Known rows, with every way that one mark hangs from another:
sele[mamo[natog]]: [-0.584  4.720 -0.478 -0.514 -2.045  0.919  2.563 -1.900  0.109 -2.028
  2.350 -2.175 -0.151  1.482  1.406  1.960  1.478  3.561  1.051 -0.641
 -1.639]
doni[natog[ragop]]: [ 3.256  1.361 -2.955 -4.021 -1.726  1.496 -0.276  0.892  0.209  1.750
  2.425  0.468 -2.771 -0.383  0.365  2.142  0.257  1.252  0.711  2.784
 -2.087]
doni[natog[libu[setap[fezab]] ragop]]: [ 2.471  1.278 -0.337 -5.563 -0.839  0.656  0.875  2.710 -0.385  1.779
  2.795  0.826 -4.273 -0.837 -0.267 -0.204 -1.297  0.837  1.870 -0.225
 -1.218]
setap[fezab libu[natog[ragop]]]: [-0.266 -1.168  6.867 -2.529 -3.656 -0.948  6.264  5.108 -4.772 -3.279
 -0.174  3.899 -2.425  3.337 -2.859 -0.448  0.676 -0.897  0.141 -6.433
  1.092]
setap[fezab]: [ 0.409 -0.102  2.382 -1.105 -2.243  0.360  3.492  2.455 -1.966 -1.954
 -0.209  1.401 -0.825  1.554 -2.481  0.084  0.685 -2.724 -1.359 -1.546
  1.281]
natog[doni ragop]: [ 0.558  0.595  2.491  1.289 -0.593  0.431  3.612  0.874 -0.944 -1.541
  3.069  0.529 -5.691  0.968  0.584  0.112  4.685  0.488 -0.443 -2.476
 -3.799]
domet[mamo[natog[doni ragop] sele]]: [ 0.315  6.482  0.089  3.762 -1.849  3.585  6.001  0.275 -2.437 -2.596
  3.662 -0.611  0.698  1.827  2.670 -1.874  3.939  2.798  4.103 -1.935
 -2.253]
mamo[sele]: [-1.217  2.634  1.262  3.144 -0.429  1.758  2.074  1.157 -1.550 -1.058
 -0.140 -0.852 -0.770 -1.892 -0.181 -0.627  1.723  1.376  2.310  1.481
 -0.997]
vaniz[mamo[natog[ragop] sele]]: [ 1.643  4.712 -0.756 -3.440 -4.068  0.017  1.927 -0.738 -2.803 -4.602
  0.467  0.299 -0.589 -1.737  2.428 -0.820  3.593  4.037  1.616 -1.975
 -6.738]
vaniz[mamo[sele]]: [ 0.966  2.192 -0.662 -1.873 -2.826 -0.586  1.768  1.134 -1.728 -3.483
 -0.621 -0.072 -0.644 -3.458  0.043 -2.080  2.006  1.489  2.325 -0.736
 -3.921]
setap[fezab libu]: [ 0.085 -0.977  5.644 -2.660 -3.154  0.083  5.892  4.398 -3.381 -4.713
 -1.303  2.473 -1.440  1.979 -3.692  0.089  0.714 -3.430 -1.247 -3.459
  2.463]
doni[natog]: [ 2.944  1.077 -3.384 -3.532 -1.257  2.063 -0.936  1.496  0.941  1.673
  1.149 -1.361 -1.359 -1.213 -1.033  1.063 -0.984  0.265  1.055  2.890
  0.228]
libu[natog setap]: [-1.175 -0.933  1.756 -0.196  2.173 -1.000 -1.803  2.050  0.173  2.067
  1.881  0.138 -0.686 -0.483  1.322 -4.245 -2.278  2.888  1.441 -5.583
  0.256]
vaniz[mamo[natog[doni libu ragop] sele]]: [ 1.166  4.910  1.253 -2.987 -3.717  0.000  3.799  0.678 -3.214 -5.017
  0.886 -0.790 -3.115 -1.983  1.353 -2.472  4.044  3.906  3.073 -4.350
 -6.632]
vaniz[mamo[natog[libu[setap]]]]: [ 1.657  2.676 -0.790 -6.080 -2.262 -1.577 -0.016 -0.415 -1.142 -3.492
  0.008 -0.524 -0.011 -1.691  1.769 -2.845  0.256  2.795  1.382 -4.662
 -4.130]
mamo[natog[doni libu[setap[fezab]] ragop] sele]: [-1.074  6.299  5.036  0.737 -1.166  2.664  5.400  1.556 -3.585 -3.857
  2.589 -1.436 -4.899 -0.007  1.553 -2.257  4.407  3.978  2.445 -4.949
 -4.546]
domet[mamo[natog[libu] sele]]: [-0.516  6.248 -0.010  2.663 -1.228  2.715  4.788  0.354 -2.476 -1.434
  1.899 -0.872  2.739  1.143  1.939 -2.880  0.651  2.925  5.793 -1.969
  0.014]
sele[mamo]: [-1.038  2.521 -0.122  0.709 -1.109 -0.087  2.809 -0.486  0.551 -0.862
  2.160 -1.174 -1.106  0.293 -0.059  1.530  0.783  1.618  1.577  0.462
 -0.406]
somi[mamo[natog[libu ragop] sele]]: [ 1.213  6.039  2.376 -2.425 -1.478  0.294  2.050 -2.516 -5.652 -3.848
 -1.183 -0.542 -1.834 -0.650  1.092 -1.053  3.551  1.878  1.509  1.027
 -4.903]

Rows:
[-0.820  5.110  1.791 -0.396 -2.038  0.521  4.781 -0.967 -0.851 -2.351
  3.634 -1.926 -3.622  1.824  1.220  1.100  2.775  4.061  2.268 -3.107
 -3.106] : sele[mamo[natog[doni libu ragop]]]
[-0.205 -1.064  7.758 -1.557 -3.707 -0.288  7.634  5.912 -4.757 -4.073
  0.533  2.963 -4.256  3.224 -3.642 -1.194  2.076 -1.337  0.246 -7.540
  0.837] : setap[fezab libu[natog[doni ragop]]]
[-0.500  0.820  4.693  0.285  0.009 -0.826  4.715  1.876 -1.917 -0.723
  2.650  0.486 -7.090  0.695 -0.376 -1.725  2.736  1.099  2.515 -5.009
 -3.086] : natog[doni libu ragop]
[ 2.144  1.022 -0.866 -5.056 -0.325  1.237  0.194  3.251  0.300  1.676
  1.548 -1.015 -2.903 -1.729 -1.681 -1.325 -2.516 -0.128  2.257 -0.163
  1.104] : doni[natog[libu[setap[fezab]]]]
[-0.787 -0.465  3.538  0.677  1.747 -0.661  0.803  2.637 -0.436  0.893
  4.081  0.502 -4.686  0.179  1.725 -4.156  1.002  3.243  1.137 -7.301
 -2.467] : libu[natog[doni ragop] setap]
[-0.267  6.212  1.217  0.818 -2.159  2.598  2.328 -1.439 -2.995 -2.695
  1.357 -0.381 -0.785  0.593  3.223  1.100  3.934  5.050  1.177 -0.297
 -5.148] : mamo[natog[ragop] sele]
[-0.946  5.050  0.883 -1.335 -2.082 -0.166  3.518 -1.824 -0.938 -1.549
  3.054 -0.902 -1.818  1.919  1.936  1.813  1.364  4.546  2.265 -1.954
 -2.822] : sele[mamo[natog[libu ragop]]]
[-0.318  5.063  0.722  0.152 -2.363  1.087  4.287 -1.459 -0.386 -2.799
  3.870 -1.905 -2.914  1.946  1.699  2.056  3.774  3.723  0.795 -1.810
 -3.463] : sele[mamo[natog[doni ragop]]]
[ 1.733  5.896  1.307 -1.954 -1.846  0.861  1.526 -3.018 -5.063 -4.259
 -1.000 -0.531 -1.135 -0.438  1.595 -0.166  4.478  1.530  0.043  2.275
 -5.276] : somi[mamo[natog[ragop] sele]]
[-0.774  0.599  4.988 -0.307  1.743 -0.952  3.531  2.178 -0.881 -0.665
  3.732  0.380 -7.540 -0.449  0.812 -3.326  2.158  1.307  1.878 -6.086
 -3.225] : natog[doni libu[setap] ragop]
[-0.627  0.544  6.195 -0.936  0.723 -0.710  5.243  3.381 -1.876 -1.643
  3.632  1.041 -7.960  0.277 -0.394 -3.306  2.450 -0.055  1.192 -6.819
 -2.547] : natog[doni libu[setap[fezab]] ragop]
[-1.312  6.084  2.316  0.638 -1.267  2.292  2.499 -0.157 -3.044 -2.157
 -0.125 -2.187 -0.339 -0.480  1.201 -1.271  1.366  4.497  3.634 -1.953
 -2.275] : mamo[natog[libu] sele]
[ 2.023  1.100 -1.647 -4.643  0.400  1.073 -1.005  2.440  0.947  2.318
  1.647 -1.475 -2.663 -2.225 -0.844 -1.353 -2.815  0.855  2.738  0.298
  0.693] : doni[natog[libu[setap]]]
[-0.794 -1.120  5.048 -0.113 -1.171 -0.285  3.632  3.876 -2.274 -2.286
 -0.125  0.287 -2.463  1.075 -2.095 -1.990  0.590  0.596  1.873 -5.923
  1.086] : setap[libu[natog[doni]]]
[-0.611 -0.996  5.346 -0.418 -1.523 -0.691  4.131  3.468 -2.789 -2.140
  0.733  1.564 -3.482  1.664 -1.132 -1.245  1.449  1.364  1.569 -5.947
 -0.472] : setap[libu[natog[doni ragop]]]
[ 1.189  6.011  3.384 -1.764 -0.566  0.870  2.780 -1.500 -4.993 -4.603
  0.024 -1.574 -3.898 -1.288  0.986 -2.590  4.661  1.482  1.219 -0.661
 -5.236] : somi[mamo[natog[doni libu[setap] ragop] sele]]
[-0.475 -0.176  3.063  1.604 -0.742 -0.566  2.534  2.202 -1.937  0.891
  2.624  0.655 -4.000  1.783  0.107 -1.811  1.870  3.017  2.045 -5.800
 -2.292] : libu[natog[doni ragop]]
